Each row was made from one path, in order. Every step used is in the known rows, and no mark comes twice. Write each row's path.
Known rows
pabe > denora: [  7  21 -12   2 -17 -12  18  -3  44  -2  21   9 -44  26  -3   4  -2  33
  48   7]
denora > detomot: [ 11 -30  -6  -2  -4 -24  24  -5 -32 -24  60   3 -14  15   7 -55  -2  23
 -28   9]
vize > seri: [ -5 -19  10   2   4   0   0   2   7  13  36 -12  19  -4   2   8  -1 -38
   1  -6]
detomot > seri: [ -2 -20   1 -11 -19  -3  24   4   2  -2  33  -1   8 -37  -3 -20  -7 -28
  -4  -7]
denora > vize > seri > pabe > keset: [ -1 -17  25   7  16  -8 -15  -9 -72   8   8  -5  20 -21  34  14  -1 -14
 -28   0]
keset > vize > seri: [-15 -38 -23 -19   6  23  -6   3 -18  41 -13 -18  29 -15  10   4  17 -40
  19   3]
denora > katobaz > seri: [-16  27  17   9   1   6  21   5  12 -15 -34   2  -1  23 -23 -24 -15 -12
 -10   8]
detomot > keset > vize > seri > fubo: [-21 -29 -64  -1  12 -13  -3  13  -8  25  38 -18  26  50  29 -16   9 -23
  -4  11]
keset > vize > seri > pabe: [ -6 -13 -11 -19   7  26 -16   4 -13  27 -42  -8  25 -16   1  12  17 -30
   7  -5]
vize > seri > pabe > keset: [ 13  24  47  15  11 -11 -18 -10   6  -7  -2   4  14 -31  -2  23  -6   1
 -22 -14]
detomot > seri > pabe > keset > vize: [ 11   8  28 -12  -8   1   2  -7  -8  -5 -28  11  10 -74  -4  -2  -3   7
 -16  -9]
katobaz > seri > pabe > keset > vize: [ -8  43   1  16  15   7 -13 -15 -15  -3 -48   1   1 -19  -7  23  -4  43
 -16  -6]
pabe > keset: [  8  41  12  10   2 -40  23 -22  -4  -1  17   8 -12 -19  22 -22  -8  49
  -8   9]
pabe > denora > detomot > keset > vize: [  5 -37 -25   9  -2 -18   9   0   2  -1  42  -1 -43  36   9 -22   8  34
  26  22]
keset > vize > seri > pabe > denora: [ -1 -12  -5 -14   4  29 -21   3   7  26 -41  -6   7 -16  -7  30  16 -19
  30  -3]
detomot > keset > vize > seri > pabe: [-19 -14 -39   5   8  -4 -11   7 -19  26  -5 -11  17  35  18  -9  16 -36
  -7   3]
katobaz > seri > pabe: [-11  42 -11  17   4   9  -6  -5  -3 -18 -22   2  -4  18 -17  16  -9  22
 -18 -15]
detomot > seri > pabe: [  8   9  17  -9 -21   3  11   4   6 -21  -2  12   7 -38 -15  -8  -8 -17
 -18 -18]
keset > vize: [-14  -6 -53 -25  -5   9  16   1 -21  31 -25  -5   8   5  16 -25  18  -6
  20  11]

Which path is each row?
[ 20  67  30   1 -20  -2   9   4  51 -33 -56  30 -41  26 -29  -5  -8  27
  15  -1] => seri > pabe > denora > katobaz
[ 13  12  32   9   0   8 -19   1  36  -7   0   5  -7  -3 -17  39  -4  -8
  14 -14] => vize > seri > pabe > denora
[ -5  50  36   7   9  12   1  -3   4 -13 -88  10   2  -9 -24 -11 -11  11
 -18   8] => denora > katobaz > seri > pabe > keset > vize
[  0 -36 -26  15   1 -41  21  -2 -38 -20  78  -2 -16  50  21 -64   1  15
 -37  15] => denora > detomot > keset
[ -4  43  -1  22   1  13 -10  -6  26 -20 -22   5 -25  18 -26  36 -10  39
  10 -13] => katobaz > seri > pabe > denora
[-14  17 -47   4   7  -4   6   2  18 -21  44  -9  10  39  -3   5 -17  42
 -15  -2] => katobaz > seri > fubo
[ -7 -29   6  -2   7   4 -11   2 -70   6  10  -8  19   1  30  10   2 -37
 -22  -4] => denora > vize > seri > pabe
[ 15  10  -9   5  -7 -10  -5   0   5 -21 -12  15 -39  31  -5 -12   7  40
   3   4] => seri > pabe > denora > detomot > keset > vize
[ -8 -33 -43 -28   8  16  -6   9   2  25  11 -17  37   1  12   4  10 -16
   9   5] => keset > vize > seri > fubo
[  0  -5  14  -1  16 -10  -5 -16 -17  32  -9 -10  18 -51  21   6   6  12
   5  11] => pabe > keset > vize > seri
[ 14  20  53   8  -2  11 -15   6  47 -14 -25   9  -7  -2 -28  26  -8 -19
  10  -9] => vize > seri > pabe > denora > katobaz
[ 10  32  22   1 -18  -6  26   5  58 -14 -20  17 -43  27 -20 -15 -10  16
  42  15] => pabe > denora > katobaz
[ 16  10  24  -5 -23   7   6   4  33 -22  -1  15 -18 -37 -23  11  -9   2
  10 -15] => detomot > seri > pabe > denora
[  5 -16 -20 -23 -17  -8  25  11  25 -23  66   0  18 -17  -1 -17 -14   3
 -15  -6] => detomot > seri > fubo
[ 21 -15  42  11   4   5 -21   0  21 -18  20   3 -10  -9 -19  26  -3   0
   0 -10] => vize > seri > pabe > denora > detomot
[  8 -39   6 -13   6  25 -23   2  -7  13 -23  -6   4 -21  -6  17  15  -9
  15   1] => keset > vize > seri > pabe > denora > detomot
[-14 -51  -5  -3  10  -1  -2   1 -73  22  38 -18  23   1  39   1   3 -45
  -9   7] => denora > vize > seri
[-14 -14 -30  10   6  -3 -16   8   4  27  -3  -9  -2  37  13   8  14 -22
  17   6] => detomot > keset > vize > seri > pabe > denora
